Every row comes from one small tree of marks. Brackets hold a mark, then the marks that hang from it, in alphabetical order. Every link used is in the known rows. Which tree was each row made from?
Known rows:
(fovoz (madu mono) (mimot (tekolo runeke))): [ 11   6 -14 -23  12  19  12  20   8  23  15  -2 -23   7   5 -20  -9 -28
   8  -3  -3  16  16 -24 -17]
(zavap (madu fovoz)): [ 30   9 -10   3 -20  16  -7 -11  -7  -4 -19   3 -35  17  -6  27   5   4
  10 -11  -6   9 -17 -27 -30]
(mono (madu (fovoz (mimot mokoz)))): [ 20  -4   0   5 -11  17  10  14   1 -10  21  16   5  -2 -32  22 -19  -6
  17 -23 -21  -6 -28  -3 -23]
(runeke (tekolo mimot)): [ 12  -9  -4  14   7  13   1   3 -19  12  -9  -8   5  -1   3  12   3   4
  12  -8  -6  -6   3  -5  -5]
(zavap (madu fovoz mono)): [ 27  11 -18   4 -37  26  -8 -10 -13   6  -8   8 -48  17  -6  27  -1 -15
   4  -9 -12   7 -11 -26 -29]
(fovoz madu (mimot mokoz mono zavap)): [ 14  -5   6 -19   3  -9  21   9  10  -4  26 -22  -4  11 -17   1 -20  23
   4 -23  13  -7  10 -16 -14]
(fovoz (mimot mono zavap)): [  8   9   0  -5  10  -3  14 -14  11   9   6 -15   8  22  -8  11   0  23
   6  -6   4  -9   9 -10 -14]
(mimot fovoz mokoz mono tekolo zavap): [ 29  14  26 -21 -15  -5   5  17  23 -21  20 -39   4  37 -32 -10  21  49
 -14 -24  25  12  11  26 -24]
(tekolo mimot): [  9   3 -10   0  13   4  12 -15 -13   5  -5   4   8   7   2  12  -3  25
  11 -11  -8 -13  -8  -6 -10]
(mono (madu (fovoz mimot))): [ 12   6  -5   5   3  22   5   1   4   7   5  20   2   0 -20  22 -15 -20
  21 -10 -28  -9 -18 -13 -19]
(mokoz madu): [ -7   1   5  -6 -13  20   9 -11 -11  -7 -19  -8 -27  -2  15  15 -13  -9
   7  -3   1  -1  -6  -2  -5]
(runeke (tekolo (mimot (mono madu) zavap))): [  7 -23  12  18   3  -1 -12   5  11  27   7 -22  19   4 -19   1  -1  -3
  -1 -16 -13 -12  28   6   3]
(tekolo (mimot mokoz zavap)): [ 12   7  -4  -2  -9 -10  20 -15  -4 -16  19 -13  13   8  -9  16  -5  42
   6 -27  -2 -12  -5   9 -12]
(madu (fovoz mimot)): [ 15  16 -16  -1   1  20  15  -8  -5  -2  -2  13  -6   9 -12  30  -3   1
  22   1 -11 -11 -19 -23 -24]
(mimot mokoz mono): [ 18 -17  13  -5  -6   6   3  11  -6  -3   2 -13  -5  19 -15   4   5  35
  -3 -20  15   0  -7   7 -16]
(zavap madu mimot): [ 32   9  -3 -11 -14  11 -11 -15 -11  13 -18  -5 -29   3  15  24   8   7
  12 -20   4   8  -6  -8  -7]
(mokoz (madu (fovoz (mimot tekolo)) mono)): [  9  18 -17 -17 -26  37  16  -2   3   1  16   9 -34  -5 -23  25 -15 -31
  11  21 -15  -1  -3  -8 -21]
(fovoz mimot): [  6  11  -8   0  15  13  16  -6  -9   3  -6   7   5   9   7  14  -7  11
  18  -7  -5  -5 -16 -18 -18]
(mono (madu (fovoz (mimot mokoz tekolo)))): [ 27   1   1  -5  -4  19   5  25  17  -7  31   6   7   1 -43  11  -9   1
  15 -15 -18   2 -20   6 -27]
(tekolo runeke): [  3  -1  -1  -3   6  12   3   1  -4   5 -20 -10 -13  18  20  -4  13  -3
   8 -15   4  10  -2  -7 -13]
(zavap (mimot tekolo)): [ 27  22  -2 -21  -4  18  -4  -4   4  17   1 -10 -11   3   3  12  20  11
  10 -12  12   3   6  20   3]
(mono (madu fovoz)): [ 11   0  -1  10 -12  24  -6   1   1   5  -3  13 -12   6 -13  17  -5 -19
  10 -20 -17  -7 -11  -2 -11]
(tekolo (mimot fovoz mokoz zavap) runeke): [ 15   6   9 -17  -5 -15  19   1   7 -25  14 -24  16  25 -10  -5   8  34
   2 -29   6   9   4   5 -23]
(madu (fovoz (mimot mokoz)) mono): [ 24   9 -15  -2 -27  25  21   4 -13  -9  24  18 -18   7 -26  32 -13  -4
  14  -8 -11  -9 -23 -11 -29]
(madu (fovoz (mimot zavap)) mono): [ 11  31 -22   0 -27  18  19 -21   0   1  20   8 -19  16  -9  33  -9 -17
  12   0 -15 -14  -2 -17 -21]
(mimot tekolo): [ 16  13   0  -6   6  16   1   3   3   4  -4 -10  -9  15   1  -1  13  16
   5 -11   5   6  -3   7 -15]
(fovoz (mimot zavap)): [  4  23  -7   0   5   1  20 -20   2  -2   2  -7   7  13   9  17  -9  12
  15 -10  -4 -10  -3 -12 -14]
(mimot mono): [ 10  -5   5  -3   4  11  -2  -2  -3  13 -14 -10  -8  22  -4   4  10  20
  -2  -8  10  -4   1  -4 -11]
(zavap madu): [ 20   2  -4   5  -7   9  -6  -7 -12   2 -25  -5 -25  15  14  11   0  15
   8 -18   0  12 -14 -21 -23]

Which tree is each row?
[ 15 -14   8   3  -8  20 -13   5  11  14  -2   3  -9  13 -29  12   4 -10
   1 -11 -10  -8  -1  -2 -14]	(mimot (mono (madu fovoz)))
[ 26 -11   7 -28  20   4  13  33  11   3  28 -15  -3   9 -31 -11 -12  29
   4 -13  14   6   4  -9 -20]	(fovoz madu (mimot mokoz mono tekolo))
[ 24   5  -3   6 -46   2   3  -9  -8 -10   9 -15 -32  19   3  15  -8  10
  -4 -33   0  10  -7  -4 -27]	(mimot mokoz (zavap (madu mono)))
[ 20  14   5  -7 -15   0  11   2  14 -18  21 -27  -2  19  -7   4   8  33
  -1 -27  15   4   0  24 -17]	(mimot mokoz tekolo zavap)
[ 15 -27  18   1   7   6   3  20   7   8  16   1  19   5 -29   0 -14  16
   6 -24  -8  -3 -14   0 -16]	(fovoz (mimot mokoz (mono madu)))
[ 26 -16  19 -28  10  -7  14  22  -5  -9  15 -14   1  15 -31 -11 -11  42
   0 -26  11   0   6  -9 -19]	(tekolo (mimot (fovoz madu) mokoz mono))
[ 20 -43  17  14   2   7 -10  29  -3  15  14 -14  19  -4 -31  -2  -5   8
   0 -23 -10  -5   7  13  -6]	(runeke (tekolo (mimot mokoz (mono madu))))
[  7   4  -1 -16  14  -4  16  -5  10  13  12 -18  -7  14  -5  -1 -17  11
   6 -13   6  -8  20 -25  -9]	(fovoz madu (mimot mono zavap))
[ 14  13   8   5  -6   0   7  -1  -4  -6  -2 -25   8  14   0   6   6  16
   5 -15  -2  -2  16   3  -9]	(runeke (tekolo (mimot fovoz zavap)))
[ 17  -4   0 -20  29   7   1  17  22  20   3 -17   8  21 -16 -14  21  17
   5   7   6  15  12  -9 -22]	(fovoz (mimot mono (tekolo runeke)))
[  9   2  -5  14  -3   1   6 -11  -7   7   1 -22   6   4   7  14   2   3
   8 -12  -5 -11  15   2   0]	(runeke (tekolo (mimot zavap)))
[ 19   5  -7  -7   6  17   7  -2   4   9   1   5  -5  18 -31  24   4  11
  10   7  -4 -10  -6 -21 -24]	(madu (fovoz (mimot mono)))
[ 38  19 -18 -10   0  15  -2   3   9  -1   0   2 -16  15 -27  22   6  11
  15   3 -11  14 -16 -25 -40]	(zavap (madu (fovoz (mimot tekolo))))
[ 17   8  10 -22  -6 -14  25   3  -2 -27  23 -19   2  12 -13  -4 -20  31
   3 -37   5  -3   6  -4 -15]	(tekolo (mimot (fovoz madu) mokoz zavap))
[ 10  15  -2  -2  -6  -3  26  -6   0 -19  18 -10   7  11  -2  17 -11  26
  12 -24   3  -6 -15   1 -20]	(fovoz (mimot mokoz zavap))
[ 37  13  18 -38 -13   9   0  24  12  -9   8 -24  -8  14  -7 -11  28  18
   4 -25  23  26   4  29 -13]	(zavap (mimot fovoz mokoz (tekolo runeke)))
[ 18  -2   2  -4  -9  19   7  18 -21  13   2  -6 -20   1   0  -7 -16 -22
   4 -17  -7   1  21 -18  -8]	(runeke (tekolo (mimot (fovoz (madu mono)))))
[ 26  10  17  -7 -13  -7  -8  -5  12  -6 -15 -30 -16  38  -7   2  12  31
  -9 -18  12  18   9 -13 -29]	(mimot fovoz mono (zavap madu))
[ 36   2  26 -30 -18   8   0  10  -2  -4   5 -16  -4  15 -21   7  17  33
   1 -25  24   4  -1  22  -6]	(zavap (mimot fovoz mokoz mono))
[  7  -4  -5  -7 -58  33  15  -1 -15 -19  11   4 -48  -4 -16  30 -19 -26
   0  -4  -6  -5 -15   4 -17]	(mimot (mokoz (madu fovoz mono)))
[ 25 -10  18 -17   4  -5  11  13  -5 -12   8 -11  18  21 -35   0   6  55
  -3 -18   7  -2  -5   3 -23]	(tekolo (mimot fovoz mokoz mono))
[ 19  -1  11 -14  16  -1   4  -1  -3   2  -6  -6  12  23 -23  -1  11  43
   0  -6   4  -1   6  -8 -18]	(tekolo (mimot fovoz mono))
[ 14  11  -7 -14  25  12   8  11  14   9   0  -8   4  15   2 -10  11   6
  14   1  -1  16   0  -9 -22]	(fovoz (mimot (tekolo runeke)))
[ 28  23  11 -19  -8  -6  -8   7  25 -12 -12 -36 -21  37   4 -17  26  16
  -4 -19   9  42  14  -9 -34]	(mimot fovoz (tekolo runeke) (zavap madu))
[ -3   9   0  -9 -38  12  32 -11  -5 -17  24  -7 -19  -4  -2  24 -33 -13
   6  -8  -8  -6  -6   0 -14]	(fovoz (mimot (mokoz (madu mono)) zavap))
[ 11  -8   1 -19  25   7  11   9   0  18   2  -3  -9  10  -7  -2 -16   6
  10  -8   4  -6   8 -30 -13]	(fovoz madu (mimot mono))
[  9 -19  -1 -10  23  -2   2  -2   4  19  -7 -10  10  19  -8  -7  17  24
   2  -1   0   1  14 -11 -12]	(tekolo (mimot mono) runeke)
[ 14 -26  -2  -6  10   7 -10   6  18  25   7   3   7  11 -35   1   9  -5
   2  -3 -20   0  11  -9 -12]	(tekolo (mimot (mono (madu fovoz))) runeke)
[  3  -7  15   7  -4   0  -6  -5  17  14   3 -17   5  17  -8   0   0   4
  -6 -25  -4  -5  12   7  -2]	(mimot (mono madu) zavap)
[ 18   1  26 -24 -13  -8  14  16   9 -17  15 -32 -15  27 -17 -11  -7  28
  -9 -37  25   5  15  -1 -15]	(mimot (fovoz madu) mokoz mono zavap)
[  9  -7 -11 -13 -44  22  21  -7 -16 -15  21  10 -29 -11 -29  34 -22 -10
   6   1 -16 -12 -12   2 -16]	(tekolo (mimot (mokoz (madu fovoz mono))))
[ 18  15  19 -26   3  -4  -3  11  34   0  -1 -41  -1  41 -13 -24  34  24
 -13 -10  20  24  30  10 -20]	(mimot fovoz mono (tekolo runeke) zavap)
[ 20  14  -7  -3   9  23  -1  14  18   7  15  12   4   2 -32  11  -5 -11
  17  -4 -23  -1 -13  -3 -21]	(mono (madu (fovoz (mimot tekolo))))
[ 28   7  10 -12  -1 -18  -3 -13   9  -1  -5 -24   2  30 -22   6   9  47
  -5 -12   1   8  12 -18 -28]	(tekolo (mimot fovoz mono (zavap madu)))
